Known rows, with every way that one mark hangs from another:
j15(j77(j428) j811(j210)): [ 0.54 -1.34 -2.72 -0.18  4.15  0.34 -2.03  2.09  2.42 -0.06  1.63  0.02
 -0.53 -0.97  1.07  0.15 -6.03 -2.29]
j811(j15 j133 j177 j210): [ 5.80  0.41  0.56 -0.26  0.91 -1.12  5.40  1.63 -0.63  3.64  1.29 -1.86
  0.47  0.40  0.78  1.59  3.63 -0.59]
j210(j811(j15 j133 j177(j74))): [ 3.82 -1.00  1.12  0.16  1.96 -3.14  2.24 -0.71  1.45 -0.19 -0.14 -1.72
  0.83 -0.19 -0.16 -2.00  0.57  1.73]
j15(j77(j428) j811(j177)): [ 0.37 -1.91 -2.24 -0.02  4.88 -0.67 -2.66  1.37  2.80 -0.05  1.28  0.67
 -0.10 -0.60  1.29 -0.11 -4.04 -1.91]
j133(j811(j15(j77) j177(j74))): [ 2.69 -1.94 -0.42  0.32  2.88 -0.66  1.68 -0.14  0.27  0.66 -0.06 -0.91
  1.30 -0.16  0.75 -2.39 -3.59 -0.50]
j133(j811): [ 0.55 -1.54 -0.32 -0.30  2.62  0.45  0.41 -1.29  0.38  1.12  0.49 -1.11
  0.87 -1.41  1.38 -1.37 -5.58 -0.55]
j811(j15 j133 j177): [ 4.00  0.39  1.38  0.01  0.89 -2.06  4.29  0.18 -0.55  2.74  0.57 -1.21
  1.24  0.55  0.58  0.22  4.13  0.21]
j15(j77 j811(j133 j177(j74))): [ 2.87 -1.06 -1.23  0.41  4.92 -0.39  0.27  2.00  2.67  1.38  1.61 -0.80
 -0.07 -0.26  0.78 -0.74 -4.62 -3.05]
j15(j811): [ 0.25 -0.94 -0.02 -0.04  1.82 -0.59 -1.53 -0.34  2.76 -0.65  1.68 -0.83
  0.24 -1.14  1.74 -0.04 -5.31 -2.18]
j15(j811(j133 j177(j74) j210)): [ 4.36 -1.44  0.18 -0.50  3.25 -0.12  1.93  2.01  3.22  1.31  1.70 -2.43
 -0.41 -0.66  1.56  1.08 -4.37 -3.50]
j811(j15(j77) j133 j177(j74) j210): [ 6.70  0.12 -0.30 -0.01  1.71 -0.76  6.25  3.06 -0.45  2.74  0.86 -2.32
  0.43  0.82 -0.04 -0.15  2.15 -1.73]
j210(j811(j177)): [ 1.69 -1.44 -0.27 -0.10  2.34 -2.15 -0.76 -1.60  1.88 -0.41  0.96 -0.69
  0.19 -1.24  0.88 -0.91 -0.33  1.32]
j133(j811(j15 j177 j210)): [ 3.29 -1.72 -0.41 -0.04  2.28 -0.19  1.92 -0.14  0.07  1.88  0.75 -1.05
  0.75 -0.54  1.47 -0.22 -2.83 -0.26]
j77(j428): [-0.63 -1.04 -0.14 -1.52  0.99 -0.42  0.46 -0.17  0.68 -0.86 -0.24 -1.18
  0.62 -1.18  0.99 -0.29 -0.58 -0.46]
j428(j77): [-0.95  1.40 -1.03 -0.30  0.31  0.39  1.40 -0.51  1.23 -0.36  2.30 -0.83
  1.82 -0.82  0.87  0.01 -0.66 -2.45]
j177(j74): [ 2.02 -0.72  0.87 -0.96 -0.46 -0.18  3.21  0.29  1.14 -1.86  0.10 -3.16
  0.77 -0.82  0.69 -2.00 -2.39 -2.62]
j133(j811(j15(j77(j428)))): [ 0.43 -1.39 -0.81  0.23  2.67 -0.48  0.30 -0.73 -0.37  0.63 -0.21 -0.14
  1.38 -0.54  0.59 -2.25 -4.43  0.69]
j15(j77 j811(j177)): [ 1.15 -1.17 -2.08  0.63  4.25 -0.48 -2.24  0.95  2.49  0.66  2.29  0.56
 -0.09 -0.57  1.45 -0.20 -4.15 -2.41]
j74(j177): [ 0.63 -1.06  1.61 -0.10 -0.13 -0.74  1.73 -1.04  0.30 -0.23  0.88 -0.14
  0.03 -0.74  1.05  1.11  4.05 -2.90]
j210(j811): [ 0.61 -0.89 -0.18 -0.08  1.62 -1.87 -0.95 -1.90  1.54 -1.10  0.76 -0.88
  0.31 -1.50  0.55 -1.63 -2.03  1.51]

Rows:
[ 3.71 -0.53 -1.62 -0.17  1.19 -1.03  2.36  1.85 -0.48  1.26  1.12 -0.32
  0.36  0.31  0.78  0.69  2.90 -0.50]  j811(j15(j77(j428)) j177 j210)
[ 3.68 -0.80  1.27 -0.20 -0.76 -2.10  3.56  0.13  0.47 -1.01  0.07 -1.84
  1.40  0.46  0.78 -1.24  2.49 -0.95]  j811(j15 j177(j74))
[ 2.56 -0.84 -0.34  0.39  3.36 -3.05  0.60 -0.51  0.83  0.72  0.06 -0.16
  0.66 -0.20 -0.29 -1.62  1.15  2.62]  j210(j811(j15(j77(j428)) j133 j177))
[ 4.04 -2.11 -0.01 -0.23  2.04 -0.20  2.94  0.36  0.49  0.94  0.25 -1.91
  0.83 -0.41  1.21 -0.99 -3.60 -0.97]  j133(j811(j15 j177(j74) j210))
[ 4.13 -1.08 -1.83  0.21  4.93  0.24  1.10  3.02  2.61  1.97  2.10 -1.26
 -0.64 -0.35  0.92  0.24 -4.93 -3.64]  j15(j77 j811(j133 j177(j74) j210))
[ 2.80 -1.93 -1.45 -0.02  3.42 -0.09  1.25  0.56 -0.07  1.92  0.46 -0.40
  0.65 -0.41  1.07 -0.57 -2.98 -0.08]  j133(j811(j15(j77(j428)) j177 j210))
[ 0.27 -0.91 -1.69 -0.01  5.07 -0.30 -1.38  1.64  2.18  0.99  0.94  0.01
  0.02 -0.67  0.55 -0.59 -5.41 -1.68]  j15(j77(j428) j811(j133))
[ 4.40 -0.23 -0.10 -0.22 -0.42 -1.21  3.30  0.86 -0.21  1.28  1.52 -1.21
  0.53  0.12  1.34  1.25  3.14 -0.78]  j811(j15 j177 j210)
[ 3.05 -0.64  0.73  0.35  2.22 -3.14  1.26 -1.24  0.99  0.79  0.37 -0.81
  0.74 -0.34  0.11 -1.20  1.38  2.47]  j210(j811(j15 j133 j177))
[ 1.54 -1.95 -0.89  0.19  3.43 -0.76  0.44 -0.43 -0.03  1.26 -0.02  0.05
  1.19 -0.30  0.93 -1.57 -2.69  0.48]  j133(j811(j15(j77(j428)) j177))
[ 3.61 -1.06 -0.21 -0.31  3.48 -0.16  0.90  1.49  2.76  2.30  2.23 -1.53
 -0.51 -0.83  1.82  1.88 -3.60 -2.79]  j15(j811(j133 j177 j210))
[ 1.70 -1.38 -1.39  0.04  2.67  0.18  1.11  0.26 -0.44  1.25  0.29 -0.60
  0.81 -0.66  0.73 -1.29 -4.70  0.09]  j133(j811(j15(j77(j428)) j210))
[ 2.02 -1.73  0.14  0.16  2.31 -0.87  1.14 -1.15  0.13  1.28  0.26 -0.58
  1.33 -0.44  1.34 -1.17 -2.50  0.28]  j133(j811(j15 j177))
[ 6.87 -0.12  1.10 -0.51  0.57 -1.07  6.82  2.34  0.00  2.27  0.56 -3.14
  0.56  0.59  0.40  0.45  2.52 -1.67]  j811(j15 j133 j177(j74) j210)
[ 3.71 -0.84  0.14  0.52  2.79 -2.96  1.85 -0.21  1.13  0.12  0.05 -1.14
  0.74 -0.03 -0.49 -2.41  0.28  1.71]  j210(j811(j15(j77) j133 j177(j74)))
[ 4.22  0.02 -1.50  0.27  0.75 -0.92  2.71  1.56 -0.65  1.70  1.80 -0.37
  0.36  0.35  0.89  0.64  2.79 -0.88]  j811(j15(j77) j177 j210)
